Each row comes from the steps of one path. Every step used is in the known rows, and no mark comes twice. Write the path behind each row, first mark first.
Known rows
fipus > nanito > lalen > moberuf > puviti: [ 1.68 -1.51 -3.28  0.50  7.29  4.92  1.24 -1.11  2.71  1.39 -0.95  1.87
 -1.69  3.15  2.17 -4.63 -4.39  3.34  5.28 -1.16 -1.66 -0.48  2.33 -0.69
  1.60]
nanito > lalen: [ 2.47 -3.76  0.17 -1.69 -1.34 -0.42  2.13  0.47  2.41 -0.97  0.13  0.38
 -0.52  0.76  0.55  1.43 -1.22  1.67  2.93  0.78 -2.86 -1.10  1.72 -0.77
 -0.20]
lalen > rubuzav > katon: [-1.42  0.96  2.41 -2.12 -1.78 -1.07 -0.43 -1.19  0.91 -0.33  0.39  0.49
  1.49 -1.38  1.34 -1.53  3.57  0.81 -3.23  0.10 -0.77  0.38  0.63  0.83
  2.45]
moberuf > katon: [ 2.43 -3.69  0.81 -2.42  5.01 -1.40  2.41  0.51  2.52 -1.92 -1.10 -0.15
 -0.19 -2.58 -0.85  0.84 -0.31  2.47  2.86  1.41 -0.58  0.05  0.37 -2.33
 -3.89]
ramev > rubuzav > lalen > moberuf > katon > nanito: [-3.51  0.67  1.52  3.80  3.41  2.64 -0.82  2.34 -4.08  1.34 -1.96 -3.58
  2.38 -1.95  1.09 -3.71 -3.79 -2.82 -2.72  0.12  3.94  0.88 -2.10 -1.24
 -3.45]
katon > rubuzav > lalen > moberuf: [ 2.18  0.69  1.86  1.86 -0.66  1.08 -0.72  0.31  1.25  0.95  1.30 -0.09
 -0.15 -2.44  1.34 -5.95 -1.74  0.94  1.65 -0.20  2.14 -0.51 -2.35 -2.14
 -2.36]
lalen > rubuzav > katon > moberuf > puviti: [-1.78  2.07 -1.37 -1.57  1.59 -0.29 -1.26 -0.93 -2.28  0.06  1.10  1.99
 -0.10  0.71 -1.49  1.95  1.30 -0.40 -4.34 -0.22 -0.28  1.33  0.44  1.30
  4.18]
fipus > nanito > lalen > rubuzav > katon: [-1.32  0.82  0.73 -1.12 -0.69  1.93 -0.62 -3.62  5.19  0.16 -2.11  0.68
  1.56  1.89  2.65 -3.02  1.34  2.02 -0.13 -1.80 -0.82  0.74  1.53  1.08
  2.75]
moberuf > katon > nanito > lalen: [ 1.51 -4.22  0.06  1.17  0.91  0.28  1.85  2.08 -0.27  0.31 -2.24 -1.60
 -0.31  1.22  0.29  4.08 -1.58 -0.64  2.87  0.21  0.59  0.38  1.40  0.20
 -2.34]
fipus > nanito > lalen > rubuzav: [ 0.15  0.20  0.40  0.09 -0.28  1.01  1.55 -3.06  4.58  0.73 -0.49  0.71
  0.83  3.31  3.06 -2.54 -1.89  6.29  1.74 -1.52 -2.14 -0.71  2.14 -0.57
 -0.91]
puviti > moberuf > katon: [ 1.66 -1.84 -0.61 -1.78  4.07 -3.55  0.66 -0.74  2.62 -2.08 -0.31  0.61
 -1.00 -2.96 -4.47  1.49 -1.59  1.73  3.73  1.74  1.55  0.29 -0.02 -3.04
 -6.56]
rubuzav > katon > nanito: [ 0.69 -0.06  2.37 -0.12 -0.77 -0.36 -1.31 -0.07 -2.58 -1.11 -0.78 -1.06
 -2.26 -2.48  1.53  3.06  3.49 -3.97 -3.92  0.54 -0.62  0.01 -0.50  1.13
  3.61]
moberuf > lalen > rubuzav > katon: [-1.03  1.72 -1.60 -0.50 -2.80  0.04  0.78  0.07  2.36 -0.02  0.21 -1.42
  3.03 -2.26 -0.44 -0.57  3.74  0.66 -0.78 -0.10  0.59  1.79  0.13  2.38
  1.69]
ramev > rubuzav: [-0.95  0.14  2.27 -0.49  0.84 -1.94  1.84  1.30 -0.84 -0.05  1.11  0.05
  0.26 -0.07  1.39 -0.29  0.01  3.17 -1.30  0.69 -3.62 -2.22 -1.05 -2.21
 -2.75]
puviti > moberuf > lalen: [ 2.60  0.70 -3.46 -0.01 -0.82 -2.85  1.61 -0.33  2.55 -1.30  1.35 -0.83
 -0.70 -3.59 -4.59  2.47 -0.79  2.08  3.65  1.09  0.85 -0.56 -0.62 -0.92
 -4.85]
ramev > rubuzav > katon > nanito > lalen > moberuf > puviti: [-4.10  0.78 -1.82  3.62  1.32  4.46 -1.24  3.85 -5.92  3.85 -0.99  0.07
  0.82  4.48  2.09 -1.88 -0.56 -4.83 -1.76 -1.12 -0.22  0.34  0.08  3.37
  5.31]
puviti > moberuf: [ 2.13  0.00  0.17 -1.56  0.50 -4.20 -0.03 -1.67  0.97 -1.64  1.98  1.06
 -2.33 -2.37 -2.80  1.82 -1.05  1.96  1.33  1.42 -0.70 -1.51 -0.05 -2.68
 -3.88]
puviti > moberuf > lalen > rubuzav > katon > nanito: [-2.58  4.62 -2.70  3.13 -5.05 -1.52 -2.04 -0.29 -1.64  0.97  0.75 -1.75
  1.14 -1.67 -2.66  2.40  2.31 -1.84 -3.03 -0.36  4.24  1.24 -0.84  2.87
 -0.16]
fipus > nanito > katon: [ 2.12 -0.08  1.89 -1.65  3.23  0.16  0.51 -4.14  5.83 -1.87 -2.93  1.43
 -0.54  1.06  2.09 -1.60  2.49  3.03  3.27 -0.77 -1.97 -0.64 -0.17 -3.21
 -4.71]
moberuf > katon > rubuzav > lalen: [ 2.76 -1.87  1.44  1.46  0.12 -0.29  1.52  1.65  4.31  0.00 -1.50 -0.60
  1.84 -3.77 -1.04 -1.31 -0.40  1.19  2.71 -0.74  1.52  1.15 -2.77 -3.01
 -7.40]
katon > rubuzav: [ 3.73 -0.27  2.37  0.50 -1.21 -2.43  1.51  0.94  1.79  0.35  1.99  1.54
 -2.26 -0.02  1.04 -0.29  1.28  4.47  2.83  0.09 -1.84 -2.58 -1.68 -1.82
 -3.34]
ramev > rubuzav > katon > moberuf > lalen: [-1.75  2.99 -1.44 -0.03 -0.33 -0.67 -0.36  0.27 -0.47 -1.75 -0.17 -2.14
  0.78 -2.00 -2.20  2.96  1.60 -2.74 -2.30 -0.34  0.52  0.64 -2.46  1.70
  2.05]

Which path is each row?
[ 1.49 -0.54  1.46 -2.96  0.52 -2.86 -0.76 -2.36  1.26 -2.93 -0.53  1.48
 -1.65  1.30 -1.13  3.09  1.61 -0.43  1.11  0.70 -0.05 -0.62 -0.49 -2.11
 -2.66]
nanito > katon > moberuf
[-2.29  1.15  1.88  1.01  1.06  1.47 -0.61  0.73 -1.58  0.48  0.34 -1.76
  1.92 -2.30  1.40 -5.88 -3.36 -0.73 -2.27  0.35  0.39 -0.66 -1.59 -2.48
 -1.71]
ramev > rubuzav > lalen > moberuf
[-0.52 -1.29 -2.54  1.82  1.70  4.76 -1.54  2.38 -4.26  2.26 -1.06  0.40
 -1.41  2.46  1.33 -0.61 -0.14 -5.31  0.20 -0.47  0.69  1.33  1.57  3.27
  6.78]
rubuzav > katon > nanito > lalen > moberuf > puviti
[ 2.01 -0.27  2.56  1.44 -4.88 -0.37  0.00  0.48  4.32  0.13 -1.26  1.20
  2.31 -0.82  0.52 -1.83  3.11 -0.32  2.24 -1.58  0.17  0.34 -3.08 -2.75
 -7.72]
nanito > katon > rubuzav > lalen
[-2.62  0.28  1.65  2.47 -3.68  0.81 -0.73  2.43 -3.10  0.96 -1.56 -1.41
  0.87  2.30  2.40  2.16  1.62 -4.43 -3.12 -1.19 -1.50 -0.20 -0.77  2.41
  2.90]
ramev > rubuzav > katon > nanito > lalen
[ 1.02 -1.17 -1.63  0.31  3.90  3.74  0.45  1.01 -0.88  0.37  0.26 -0.02
  0.20 -3.26 -0.23 -4.01 -3.45 -0.86 -0.28  0.38 -0.10  1.02 -0.14 -1.93
 -0.35]
rubuzav > lalen > moberuf > puviti
[ 1.90  1.04 -2.13 -1.96  0.24 -0.67 -0.21 -1.12  1.45 -2.99 -0.37 -1.84
 -1.02 -3.73 -3.13  3.96  1.87 -3.21 -0.42  0.26  1.61  1.34 -1.26  1.62
  3.41]
rubuzav > katon > moberuf > lalen
[ 1.09  0.69  1.93  1.44 -2.07  1.09 -1.71  0.11  3.10  0.93 -0.77  1.05
  1.76  0.23  1.11 -6.80  1.56 -0.98  3.88 -0.81  2.82  0.33 -2.31 -2.27
 -5.31]
nanito > katon > rubuzav > lalen > moberuf
[ 1.59 -1.08 -1.73 -1.04  6.38  1.83  1.25  1.28 -1.73  0.93  1.55  1.41
 -2.01  0.28  0.49 -3.00 -2.09  2.05  1.90  1.06 -1.32 -0.94  1.15 -0.93
  0.98]
lalen > moberuf > puviti
[-0.40 -1.01  0.68  0.75 -0.51  2.47 -2.44  0.61 -2.77  0.41 -0.94 -0.99
 -1.66  1.30  2.33 -1.29  0.58 -5.25  0.04  0.42  1.85  0.55  1.21  3.00
  7.10]
rubuzav > katon > nanito > lalen > moberuf
[-2.77  1.74  3.12  1.81 -1.28 -0.33 -1.29  1.39 -4.48  0.63 -0.97 -1.62
 -0.30 -0.50  2.36  1.78  3.17 -3.38 -5.75 -0.12 -1.44 -0.79 -2.00  0.88
  2.15]
ramev > rubuzav > katon > nanito
[-1.18 -0.41  1.04  2.26 -5.16 -0.23  0.81  0.80 -2.52  2.13  0.91 -0.50
  0.38  3.80  2.60  2.17 -0.95  2.46 -1.62 -0.56 -0.91 -1.46  1.94  1.38
  0.23]
katon > nanito > lalen > rubuzav
[ 0.81 -1.41  0.45  1.61  0.06  1.89 -0.71  0.85 -3.24  1.29  0.76 -0.81
 -2.58  2.71  2.61 -0.55 -2.97 -0.89  1.75  0.72  0.97 -1.49  1.66  1.37
  3.00]
katon > nanito > lalen > moberuf
[-1.82  0.24  0.38 -2.01 -3.64 -1.15 -1.68 -1.92  0.58 -0.83  0.40  0.66
  0.69  2.21 -0.73  1.76  0.37 -1.44 -2.05 -0.47  0.87  0.82  1.09  2.53
  4.94]
nanito > lalen > rubuzav > katon > moberuf
[-2.08  0.23 -2.70 -0.95 -1.17  1.02 -0.58 -0.25 -0.94  0.96  0.43  1.92
  0.82  3.63 -1.79  2.65 -0.15 -1.41 -1.86 -1.27 -0.52  1.61  1.43  2.64
  4.84]
nanito > lalen > rubuzav > katon > moberuf > puviti
[ 2.66 -0.73 -1.85 -1.57  4.36 -0.89  1.16 -0.30 -2.27 -1.13  1.86  1.48
 -3.48 -0.10 -2.07  4.57 -2.16  1.65 -0.81  0.53 -2.31 -1.17 -0.12 -1.54
  0.09]
katon > moberuf > puviti
[ 1.38 -2.96  0.11 -1.42  1.29  1.03  0.86  0.12  0.87 -0.19  0.68  0.46
 -1.14  1.75  1.30 -3.25 -2.87  0.86  4.74  1.17 -0.32 -0.91  2.20 -0.12
  2.08]
nanito > lalen > moberuf
[ 1.31 -0.59 -1.41 -1.78  2.97 -0.64  0.35 -0.63 -0.36 -0.92 -0.15  2.71
 -1.58  2.24 -2.23  3.69  0.90 -0.55  1.06  0.06 -1.35  0.16 -0.20 -1.60
 -2.94]
nanito > katon > moberuf > puviti
[ 1.37 -0.74  1.47 -1.00  1.69  1.69 -0.62 -0.88  0.29 -1.32  0.22 -1.44
  0.07 -4.28  0.81 -4.77 -3.10 -1.14 -0.25  1.15  1.31  0.23 -0.39 -2.24
 -0.23]
rubuzav > lalen > moberuf
[-1.70 -0.97  0.66 -1.58 -4.25 -0.02 -0.24 -0.23  2.31  0.29 -0.44  0.78
  2.56  1.70  0.91 -1.08  2.28 -0.24 -0.64 -0.26 -1.09  1.10  1.81  2.02
  3.33]
nanito > lalen > rubuzav > katon
[-2.21  2.07 -0.98 -0.50  3.37 -0.08 -0.74  0.93 -3.51 -0.37  0.31  1.22
 -0.54  0.32 -1.90  2.69  0.91 -2.53 -4.46 -0.57 -1.86  0.26 -1.80  0.32
  2.54]
ramev > rubuzav > katon > moberuf > puviti
[-2.35 -0.48 -1.44  2.78 -2.25 -2.03 -0.46  0.53 -0.88  1.77 -0.58 -0.12
  1.32  3.35 -2.38  2.83 -2.60  1.55  1.65 -0.24  3.64  0.47  1.76  0.48
 -5.30]
puviti > moberuf > katon > nanito > lalen > rubuzav
[-2.01  2.00  2.50  0.80 -3.28 -0.71 -1.91 -0.47 -3.35  0.69  0.30 -0.72
  0.17 -0.28  2.36  1.14  3.60 -1.07 -5.79 -0.20  0.52  0.12  0.12  2.15
  3.39]
lalen > rubuzav > katon > nanito
[-0.65  2.65 -3.44  1.05 -3.28 -2.94  1.10 -0.60  1.97  0.39  2.43 -0.41
  1.58 -1.22 -3.71  0.75 -1.02  4.53  1.81  0.37  1.44 -0.35  0.28 -0.16
 -5.03]
puviti > moberuf > lalen > rubuzav
[ 2.94  0.04 -2.49 -1.09  0.57 -1.51  1.52 -0.96  0.80 -2.30  1.36 -1.65
 -2.17 -2.52 -2.83  4.95 -1.46  1.18  1.27  0.77  0.48 -0.57 -0.47 -0.25
 -0.39]
katon > moberuf > lalen
[-1.63  3.42 -2.99 -0.14 -3.62 -2.18 -0.74 -0.99  2.24 -0.16  0.51 -0.48
  2.31 -2.50 -3.95 -0.19  2.63 -0.02  0.10 -0.13  2.67  1.56 -0.14  1.78
 -0.99]
puviti > moberuf > lalen > rubuzav > katon
[-1.92  0.94  2.84 -1.19  0.15 -1.02 -0.02  0.86 -0.08 -0.81 -0.78 -0.38
  1.02 -1.58  1.12 -0.98  3.11 -1.49 -2.98  0.31 -2.83 -0.28 -1.61 -0.36
  1.23]
ramev > rubuzav > katon
[-1.79  2.30  1.81 -2.80 -0.92 -2.30 -2.20 -2.93 -0.90 -1.49  1.29  0.55
 -0.63 -0.44 -0.60  1.22  1.86 -0.50 -4.69  0.31  1.01  0.36 -0.04  0.99
  4.33]
lalen > rubuzav > katon > moberuf
[-0.61 -1.60  0.42 -0.70 -3.82 -0.61  1.87 -0.10  1.70  0.99  1.07  0.85
  1.76  3.26  1.41 -0.20 -1.27  4.33  1.11 -0.14 -2.20 -1.13  2.49  0.08
 -0.68]
nanito > lalen > rubuzav
[ 0.76 -1.94 -2.68  2.57  2.55  3.75  0.38  2.87 -4.82  2.77  0.54  0.49
 -1.83  3.90  1.54 -0.13 -3.41 -0.94  1.74  0.02 -0.24 -0.78  2.13  1.41
  2.92]
katon > nanito > lalen > moberuf > puviti
